Each row was made from one walk, in order. Every step used is in the known rows, and no mark comes twice. Write each row's walk.
Known rows
bula-mezo-vogopu-fute-manuri-gapa-feda: .11  -.02  .07  .03  -.08  .08  -.13  .10  -.05  -.08  -.05  -.04  .17  .11  .00  .00  -.04  -.04  -.04  -.02  -.18  -.17  -.11  -.16  .11  -.01  -.19  .02  .10  -.15  .01  -.04  .01  -.16
padub-manuri: -.19  .04  -.02  .13  .00  .14  .03  -.13  -.01  .19  .00  .03  -.17  .02  -.01  .04  -.14  -.12  .02  -.01  -.05  .35  .09  -.01  .02  .03  .28  .11  .07  -.04  -.05  .12  -.01  -.11
padub-manuri-gapa-feda-fute-vogopu: .28  .07  -.05  .07  -.12  .32  .05  -.01  .03  .15  -.03  -.03  .04  -.06  -.12  .13  .07  -.01  .05  -.02  .05  -.16  -.02  .04  .04  -.07  -.05  .28  .02  .08  .08  .04  -.01  .03
mezo-vogopu-fute-manuri-gapa-feda: -.11  .01  .03  .06  -.07  .03  -.15  .07  -.07  -.02  -.09  .03  .11  .14  .13  -.01  -.12  -.08  -.04  -.03  -.11  -.11  .09  -.12  .12  -.03  -.06  -.02  .12  -.18  .03  -.02  .06  -.07
feda-fute: .07  -.01  .06  .05  -.03  .03  .14  .07  .03  -.20  .14  -.04  .03  -.13  -.57  .16  .06  .13  -.08  .09  .09  .27  -.07  .05  -.06  -.03  -.04  .17  -.26  -.02  -.01  .04  .05  .01
mezo-bula: -.26  .00  .06  .01  .05  .08  .03  .09  -.15  -.10  -.04  -.10  .05  .10  -.20  .19  -.15  .12  .10  -.03  -.17  .45  -.01  -.11  .03  .04  -.06  -.10  -.05  .02  -.02  -.05  .10  .01
bula-mezo-vogopu-fute: .06  -.05  .22  .03  -.03  .09  -.02  .13  -.08  -.10  .23  -.09  .18  .00  -.32  .18  -.06  .00  -.04  .04  .29  .15  -.13  -.17  -.06  .01  -.17  .28  .03  -.02  .19  .04  -.01  -.08
padub-feda-fute: .11  .08  .06  .15  -.01  -.12  .04  .03  .10  .02  .06  -.06  -.09  -.15  -.30  .18  -.04  .10  -.12  .10  -.02  .33  -.12  .08  -.02  .00  .15  -.10  -.18  .01  .02  .07  .06  .16
mezo-bula-fute-manuri-gapa-feda-padub: .00  .00  -.02  -.08  .01  -.11  .00  .08  .06  -.22  -.04  -.13  .05  -.01  .32  -.01  .08  .06  .01  -.03  -.36  -.37  -.09  -.08  .04  .03  -.13  -.13  .01  .03  -.12  -.09  .02  .02
bula-fute: -.06  -.01  .05  .01  .02  -.14  .11  -.08  -.09  -.09  .10  -.25  .00  .01  -.40  .00  .17  .10  -.09  .10  -.05  .32  -.17  .04  -.14  .05  -.21  .06  -.09  -.08  -.04  -.08  .02  -.06
manuri-fute-feda: -.05  .03  -.05  .01  .04  -.20  .00  .05  -.08  -.05  -.08  -.03  -.05  .07  -.21  -.11  .04  .11  -.03  .02  .14  .29  -.16  .00  -.08  .05  -.06  -.33  -.21  -.03  .06  -.07  .01  .13
manuri-fute: -.25  .06  -.02  .00  .06  -.18  .02  .05  -.06  -.19  .05  -.06  -.06  .06  -.40  -.13  .11  .03  -.13  .05  .00  .45  .14  .09  -.10  .04  -.24  -.02  -.18  -.06  .07  .03  .08  .10
feda-padub-manuri: -.19  .01  -.04  .04  .04  .10  .08  -.10  .11  .07  .07  .04  -.20  -.07  .20  .03  -.07  -.11  .05  -.03  -.03  .00  .13  -.02  -.01  .02  .35  .15  .10  .08  -.09  .12  -.05  -.05
feda-padub-manuri-fute: -.14  .11  -.08  .03  .05  -.11  .04  .01  .09  -.07  .14  -.03  -.16  -.05  .00  -.18  .13  -.13  -.09  .00  -.13  .10  .10  .11  -.07  .06  -.03  .06  -.01  .09  .03  .10  .00  .16
mezo-vogopu-fute: -.23  -.01  .16  .08  .00  .04  -.04  .09  -.13  -.02  .18  .00  .11  .03  -.20  .14  -.14  -.05  -.02  .04  .41  .27  .13  -.08  -.04  -.02  .00  .25  .09  -.07  .21  .06  .06  .03
mina-mezo-vogopu: .07  -.08  .06  -.03  -.01  .30  -.02  .10  -.12  .12  .06  .02  .04  .07  .21  .01  -.13  .03  .19  .10  .20  -.09  .30  -.07  -.05  -.06  .05  .38  .31  .03  .10  -.03  .06  -.09
fute-feda-padub: -.15  -.09  -.02  -.11  .07  -.13  .08  -.01  .07  -.08  -.06  .03  -.10  -.05  .08  .08  -.05  .17  .10  -.03  .26  -.15  .00  -.10  -.08  .00  .28  -.14  -.10  .08  -.06  -.04  -.04  -.02
gapa-manuri-fute-feda: -.02  .09  -.10  -.05  .00  -.09  -.07  -.03  -.11  .03  -.04  -.03  .02  .01  -.17  -.15  .02  .03  .00  -.04  -.03  .03  -.28  .10  .00  .03  .04  -.25  -.12  -.09  -.01  -.11  .01  .15
fute-feda-padub-manuri: -.05  .00  -.07  .04  .02  .05  .07  -.10  .10  .18  -.02  .05  -.19  -.06  .33  .04  -.11  -.05  .10  -.05  .03  -.09  -.05  -.03  .01  .03  .40  -.04  .06  .12  -.08  .07  -.10  .00
feda-fute-manuri-gapa: .23  -.06  -.02  .00  -.02  .08  .01  -.05  -.01  -.04  .00  .12  .11  .00  -.37  -.13  .13  -.03  -.06  .03  -.09  .12  .01  .16  .03  -.05  -.25  .06  -.05  -.07  -.06  -.05  .00  -.08
mina-mezo-vogopu-fute-manuri: -.02  -.10  .05  -.06  -.07  .27  -.07  .05  -.10  .25  .08  .12  .15  .04  .19  .10  -.16  -.14  .03  .08  .24  .08  -.03  .02  .02  -.03  -.10  .15  .22  -.04  .05  -.08  -.02  -.08
vogopu-fute-feda: -.13  .02  .08  .01  .00  -.23  -.02  .01  -.12  .03  -.07  .03  .05  .04  -.16  .13  -.16  .13  -.04  -.01  .37  .33  -.16  -.09  -.03  .05  .14  -.31  -.22  -.07  .08  .03  .01  .07

Which walk is each row?
.23  .02  -.01  .00  -.08  .27  .05  .03  -.02  .01  -.06  -.06  .10  -.04  -.28  .16  .09  .09  .06  -.01  .12  -.11  .02  .02  .00  -.08  -.13  .26  -.07  .04  .09  .00  .04  .01 -> manuri-gapa-feda-fute-vogopu
.12  -.05  -.02  .06  -.06  .14  .01  -.04  .08  .22  .00  .05  -.02  -.09  -.12  .16  -.08  -.07  -.06  .11  -.08  .28  -.30  .13  .02  -.04  .03  -.14  -.05  -.01  -.08  -.08  -.04  .00 -> padub-feda-fute-manuri
-.15  .00  -.04  .04  -.04  -.03  -.12  -.01  -.03  -.05  -.21  .04  .01  .14  .01  -.05  -.09  .02  -.03  -.04  -.29  -.01  .14  -.08  .12  -.01  .01  -.12  -.02  -.19  -.11  -.04  .07  -.15 -> fute-manuri-gapa-feda
-.01  -.06  -.03  .03  -.12  .23  .05  .06  .03  .00  .01  -.01  .09  -.06  -.22  .18  -.05  -.01  -.04  .07  -.15  .10  -.33  .01  .05  -.04  -.05  .02  -.09  -.08  -.13  -.12  -.01  -.07 -> gapa-feda-fute-manuri
.00  -.09  -.04  -.03  .03  .02  -.05  -.13  -.07  .06  -.12  .17  .03  .13  -.20  -.17  .03  -.07  .00  -.01  -.10  .18  .19  .11  .04  -.04  -.13  -.01  .04  -.12  -.09  -.06  -.01  -.18 -> fute-manuri-gapa
.05  -.07  .00  -.10  .06  -.19  .13  -.02  .06  -.11  .02  -.14  -.06  -.09  .05  .02  .12  .17  .04  .03  .15  -.22  -.21  -.04  -.13  .03  .07  -.14  -.12  .09  -.07  -.11  -.06  .04 -> bula-fute-feda-padub
-.05  -.03  .04  -.03  .01  -.11  -.10  -.10  -.09  .04  -.05  .16  .11  .09  -.19  -.11  .03  -.09  -.10  -.01  .02  .25  .16  .10  .05  -.01  -.21  -.05  -.02  -.13  -.01  .03  .01  -.10 -> vogopu-fute-manuri-gapa
.41  .00  .05  .03  .01  .01  -.02  -.01  .05  .00  .10  .06  .02  -.02  .20  -.18  .08  -.10  .04  -.06  .03  -.32  -.03  -.04  .03  .01  .00  .07  .16  .11  .08  .10  -.10  .00 -> bula-mezo-vogopu-fute-feda-padub-manuri-gapa
.18  -.05  -.01  -.03  .01  .01  -.02  -.07  -.10  .00  -.03  -.05  .12  .10  -.12  -.19  .16  -.04  -.02  .01  -.35  .16  -.15  .12  .02  .01  -.45  -.12  .07  -.03  -.08  -.15  .00  -.06 -> mezo-bula-fute-manuri-gapa
-.26  -.07  .05  -.04  -.03  .05  -.04  -.06  -.08  .15  .03  .10  .09  .04  -.19  .14  -.14  -.11  -.08  .03  .12  .39  -.11  .02  .01  .00  -.06  -.04  -.06  -.11  -.03  -.04  -.02  -.11 -> vogopu-fute-manuri
-.18  .01  .00  -.09  .00  -.19  -.06  .05  .09  -.18  -.04  .04  .01  -.02  .23  .02  -.03  .02  -.06  -.06  -.05  -.30  .17  -.10  .07  .00  .07  -.06  -.04  -.03  -.07  .04  .03  -.02 -> vogopu-fute-manuri-gapa-feda-padub
.11  .07  -.01  .04  .04  -.21  -.04  -.10  .02  .04  -.01  .12  -.06  -.01  .20  -.17  .03  -.07  -.04  -.08  .01  -.07  .20  .06  .04  .03  .17  -.11  .02  .03  .02  .16  -.04  .06 -> vogopu-fute-feda-padub-manuri-gapa
.11  -.02  .01  -.04  -.02  .29  .11  -.05  -.16  .17  .02  -.25  .10  .05  -.18  .16  .12  .05  .14  .03  .06  .17  -.24  .03  -.09  .00  -.35  .13  .06  .13  .09  -.16  .00  .03 -> mezo-bula-fute-vogopu
-.09  -.01  -.06  -.12  .08  -.24  .06  .06  .08  -.18  -.02  -.02  -.09  -.05  .05  -.07  .08  .12  .02  -.01  .20  -.13  -.02  -.01  -.11  .03  .05  -.20  -.16  .11  .01  -.06  -.02  .13 -> manuri-fute-feda-padub
.14  .03  .01  .08  .03  -.04  -.05  -.04  .02  .09  .04  .12  -.02  .00  .33  -.20  .01  -.14  .04  -.07  .09  -.20  .16  .02  .05  -.01  .14  .06  .22  .08  .10  .12  -.05  .08 -> mezo-vogopu-fute-feda-padub-manuri-gapa
-.18  .16  -.09  .05  .01  -.12  .02  .07  .11  -.11  .09  -.09  -.17  -.04  .17  -.13  .08  -.11  -.13  -.01  -.25  -.03  .06  .05  -.02  .07  .02  -.03  -.01  .05  .00  .10  .03  .17 -> gapa-feda-padub-manuri-fute
.18  .02  -.01  .06  -.05  .22  .05  -.06  .03  .29  -.03  -.06  -.04  -.09  -.22  .24  -.02  .04  .05  .07  .25  .16  -.09  .11  -.06  -.08  .03  .13  -.02  .11  .14  .00  .00  .11 -> padub-feda-fute-vogopu
.04  .03  .02  -.01  -.09  .03  -.17  .10  -.08  .03  -.12  .07  .12  .10  .37  -.05  -.13  -.02  -.02  .01  -.12  -.23  .15  -.10  .12  -.01  -.06  .00  .15  -.13  .02  .00  .07  -.06 -> mina-mezo-vogopu-fute-manuri-gapa-feda
-.17  -.05  -.05  -.09  .03  -.08  -.03  .00  .11  -.17  -.11  .06  -.04  .01  .24  -.02  -.01  .04  .00  -.04  -.14  -.36  .21  -.09  .06  -.02  .10  -.01  -.01  -.04  -.13  .00  .02  -.11 -> fute-manuri-gapa-feda-padub
-.07  .03  -.10  -.15  .06  -.14  .00  .01  .04  -.11  .02  -.02  -.04  -.11  .08  -.08  .07  .07  .05  -.06  .09  -.33  -.14  .06  -.04  .02  .16  -.12  -.07  .06  -.05  -.08  -.03  .15 -> gapa-manuri-fute-feda-padub
-.03  .05  -.12  -.03  .01  .24  .06  -.06  .03  .23  .03  -.05  -.10  -.03  .05  -.03  .13  -.14  .08  .00  .17  -.04  .08  .13  -.09  -.02  -.11  .25  .13  .18  .11  .03  -.04  .11 -> feda-padub-manuri-fute-vogopu
.35  .05  .01  .00  .01  -.03  -.06  .00  .00  .15  .03  .16  -.02  -.02  .57  -.21  .00  -.09  .06  -.03  .07  -.35  .22  .04  .05  .01  .11  .06  .23  .12  .09  .14  -.03  .09 -> mina-mezo-vogopu-fute-feda-padub-manuri-gapa
.10  -.06  .07  -.08  -.03  .03  -.05  .13  .11  -.22  .06  -.02  .12  -.03  .23  .04  .03  .01  .00  -.03  -.07  -.54  -.07  -.18  .05  -.01  -.08  .11  .08  .03  -.01  -.02  -.04  -.09 -> bula-mezo-vogopu-fute-manuri-gapa-feda-padub
-.23  .06  -.05  .07  -.01  .07  .03  -.04  .14  .04  .02  .00  -.20  -.05  .35  .08  -.13  -.07  .03  -.05  -.16  -.17  .10  -.10  .06  .03  .41  .06  .09  .03  -.10  .12  -.02  -.05 -> gapa-feda-padub-manuri
-.21  .01  .00  -.07  .05  -.21  -.02  .04  .10  -.26  -.08  -.01  -.07  .01  .15  .00  .00  .14  -.01  -.07  -.12  -.30  .36  -.13  .02  -.01  .17  .01  -.06  -.01  -.09  .07  .06  -.06 -> manuri-gapa-feda-padub
.27  -.02  -.01  .06  .00  -.05  -.06  -.09  .04  .08  -.07  .10  .02  -.02  -.12  -.11  .06  -.05  -.09  .04  -.16  .14  -.01  .18  .05  -.04  -.12  -.13  -.01  -.05  -.04  -.02  .00  -.01 -> padub-feda-fute-manuri-gapa
.08  -.05  .01  -.10  .05  -.15  .13  .06  .02  -.13  .02  -.17  .00  -.05  .16  .07  .07  .19  .10  .02  .00  -.19  -.33  -.07  -.08  .06  -.01  -.24  -.10  .17  -.05  -.14  -.04  .13 -> mezo-bula-fute-feda-padub
.12  .02  -.06  .02  .06  -.10  .00  -.14  .05  .05  -.08  .13  -.12  .01  .20  -.20  .04  -.05  .04  -.09  -.06  -.13  .21  .06  .04  .01  .21  -.07  .08  .07  -.05  .10  -.04  -.01 -> fute-feda-padub-manuri-gapa
